Each row was made from one path, in order. Every step used is in the known rows, and no mark comes twice. Write each row's path.
In the rows, zero is written as 128.
Known rows:
r -> q -> z -> m -> u: [150  80 117 163 145  98 100  76 118 123 128 124  95 162 149 123 161 113
 109  97 145 135 141 124]
r -> q: [133 158 115 165 147 130  65  64 188 128 148 113 106 142 128 159 150 134
 133  79 142 141 136 138]
u -> m -> z -> q -> l -> w -> v: [ 66 116 143 126 129  84 123 167  70 164 138 160 148 109 155  53  80 156
  69 104 104  83  88 128]
k -> z: [138 138  91 133 118 153 169 126 173 142 137 124 124 144 116 143  99 130
 138 112 101 166 174 109]
m -> u -> y: [217 123 166 192 104 102 109 137 113 128 114 112  66 140 113 170 106 128
 147  63  97 209 148  96]
u -> m -> z: [144 111 110 143  94 101  93 146  92 140 139 156 158 141 126 101  54 167
  70  81  90 132 145 122]
m -> z -> k -> l -> q -> r: [118  85 180  88 143 147 160 156 117 122  97 150 149 117 117  79 147 127
 121 178 114  91 134 119]
u -> m -> z -> q -> l: [ 97  97 110 144 101  89  99 172  78 126 133 168 156 104 157  78  97 171
  51  77 108  95 112 114]
m -> z: [169  70 132  98 132 121  97 165 164 147 123 143 173 131 112 143 101 146
  88  92  82 118 117 122]
w -> l -> q: [161 227 156 129  87 182 128 132 170 138 139  84 112 123  77 171 101 149
 147 115 134  84 137 127]
k -> l -> q: [116 205 137 156 130 137 166 101 135 141 129  85 122 164 110 163 101 143
 145 114 135 101 137 119]
l -> q -> r: [153 184 139 122 168 157 123 140 103 145 127 138 119 107  89 145  66 119
 194 165 126 164 162 133]
r -> q -> l -> k -> z -> m -> u: [ 85 109 123 143 143 123 160  77 146  98 102 125 100 118 160 139 152 107
 150 116 183 139 117 127]
u -> m: [141 174  95 176  88 109  72 119  89 135 155 137 127 149 122 135  68 163
  97  76 111 174 161 135]
w -> l -> q -> z -> k: [154 173 170 107 101 195 144 124 147 114 133 100 113 123  89 114 132 124
 142 177 141  73 160 130]
z -> k: [132 128 153 126 117 171  49 121 161 109 145 140 110 105 115 143 191 121
 105 133 132 173 158 163]
k -> z -> m: [137 125  77 140  83 138 150 122 125 161 152 132 124 134 126 156 114 135
 115  93 112 162 154 118]
l -> w: [152 159 142 105 157 132 130 119 144 168 136 104 142 130 128 197  91 111
  95 109 126 169  72 165]
l -> k -> z: [136 143  85  84 143 136 168 133 151 122 126 119 148 126 109 159  65  97
 212 185 134 173 138 145]
u -> m -> z -> k -> l -> w -> v: [ 78 127 173 124 111 106 144 126  73 155 132 145 137 149 134  44  97 147
  78 140 105 101 125 137]
r -> q -> l: [100 137 128 165 149 142  95  64 188 110 127 123 118 129 148 151 169 137
 118  79 160 126 123 126]
r -> q -> l -> k: [ 95 138 122 133 164 136 106  66 175  97 119 122 132 118 145 156 145 115
 167 130 179 130 106 146]
q -> z -> k: [156  67 134 107 146 152  97 122 126 104 135 144 135 140 124  98 167 101
 115 183 120 150 173 145]
m -> z -> q -> l: [109  55 129 101 140 107 103 199 148 132 116 159 171  84 153 114 155 151
  64  86 106  71  75 112]
z -> q -> l -> w: [ 82 137 129 120 155 115 118 165 130 139 130 128 136  76 172 158 169 129
  76  94 147 111  43 143]
m -> z -> q -> r: [143  69 121  91 154  85 107 225 111 145 112 168 165  94 132 101 140 142
 117 126  86 101  85 109]

Which path is each row?
[108 104 135 149 157 132 128  49 152  97 130 117 108 167 148  85 202 110
 129 158 155 103 153 127]
r -> q -> z -> k -> l
[115 143  78  79 161 107 176 180 109 121 119 139 141  97 125 126  97  94
 235 213 135 160 111 134]
l -> k -> z -> q -> r
[ 49 141 124 118 154 134 199 154 148 163 135 131 113 102 154  91 137 120
 133 133 120 107 108 114]
k -> z -> q -> l -> w -> v
[123  96 136 132  89 125  79 137  91 119 139 169 142 118 132  74 101 156
  59 112 105 135 160 137]
u -> m -> z -> k
[ 69 155 165 144 181 138 126  57 176 150 131 114 111 132 147 128 148 118
 132 109 159 114  91 145]
r -> q -> l -> w -> v
[ 78 123  89 136 126 138 176 159 157 126 131 138 121  97 157 115 153 136
 115 108 124 119 131  99]
k -> z -> q -> l
[134 149 101 132 152  87  83 207  95 140 131 152 124  96 132 133 167 136
 159 128 112 150  96 123]
z -> q -> r
[155 192 116  90  84 154 191 151 169 118 117  88 138 138  88 163 101 124
 201 170 134 111 117 125]
w -> l -> k -> z
[ 81 133 110 130 162 145 156  63 181  98 116 122 127 119 150 134 134 109
 176 143 176 129 124 130]
r -> q -> l -> k -> z
[173 111 129 164  87  94  69 151  96 148 125 125  92 137 127 195 148 138
  76  40 121 185 121 136]
z -> m -> u
[142  52 165  86 125 153  79 155 165 121 124 159 154 102 118 108 159 131
  74 129 102 121 135 141]
m -> z -> k
[108 145  76  86 148 116 155 159 139 122 135 125 138  97 130 142  98  99
 203 181 139 145 112 144]
l -> k -> z -> q
[123  68 168  99 118 136 130 148 152 119 110 139 157 134 126 104 174 139
  78 132 107  91 121 124]
m -> z -> k -> l
[140 192 111  84 100 129 202 192 130 117 108 107 134 115 100 134 125 121
 225 198 135 104  96 115]
w -> l -> k -> z -> q -> r
[144 106 105 147 170 121 101  62 160 120 140 121 121 164 137 116 142 115
 139 127 136 123 151 126]
r -> q -> z
[124  90 132 138 165 145  87  54 159  98 141 133 106 141 142  90 189 103
 127 157 152 126 165 141]
r -> q -> z -> k
[124 108 104 137 111  71 102 193  48 138 130 176 151 112 142  68  84 164
  92 108  92 120 119 111]
u -> m -> z -> q -> r
[182  73  87 126 117 107  95 127  78 149 149 138 153 159 128 146 122 120
 105 126 111 144 135 134]
q -> z -> m
[173 200 130  95  87 141 128 155 162 118 122  85 144 136  82 190 113 130
 192 153 138 113  94 144]
w -> l -> k
[107 148 158 142 106 151 112 109 146 107 126 114 113 146 125 136 211 133
 109 136 137 137 142 141]
z -> k -> l
[ 92 172 173 137 123 175 125  95 140 109 133 112 102 124 117 124 178 125
 122 156 153 117 159 146]
z -> k -> l -> q
[ 92 142 146 143 170 144 133  55 176 126 122 113 123 122 161 159 151 118
 100  94 171 126  82 143]
r -> q -> l -> w
[136  83 137 122 138 136 148 113 115 101 120 125 137 172 131  94 181 109
 118 186 124 122 160 127]
q -> z -> k -> l
[126 162 130 142 148 129 194 100 112 134 122  90 135 182 116 128  95 128
 149 153 130  87 149 109]
k -> l -> q -> z
[131 139 143 155 131 108 197 113  78 136 108  92 108 181 128 134 113 126
 123 125 136  99 142 105]
k -> l -> q -> z -> m -> u
[100 170 175 130 136 165 144 115 110 109 116 126 104 124 113 110 178 119
 156 187 149 133 157 137]
z -> k -> l -> q -> r
[170 177 140 119  83 166 145 128 117 142 142  96 124 134  90 145 104 136
 136 140 135  69 137 123]
w -> l -> q -> z -> m
[215  56 122 159 104  87 120 129  48 141 130 132 109 159 131 136 115 111
 120 111 104 171 143 107]
q -> z -> m -> u -> y
[117 111 102 144  99  81  80 172  80 138 146 161 149 112 145  83  87 170
  60  77  96 104 120 120]
u -> m -> z -> q
[167 121 103 120 102 108 172 128  82 133 125 121 111 116 120 161  67  93
 210 158 134 192 128 127]
l -> k -> z -> m -> u -> y
[132  97 126 131 105 126 193 128  91 109 102 132 122 104 143 155  98 104
 177 143 150 174 115 112]
q -> l -> k -> z -> m -> u -> y
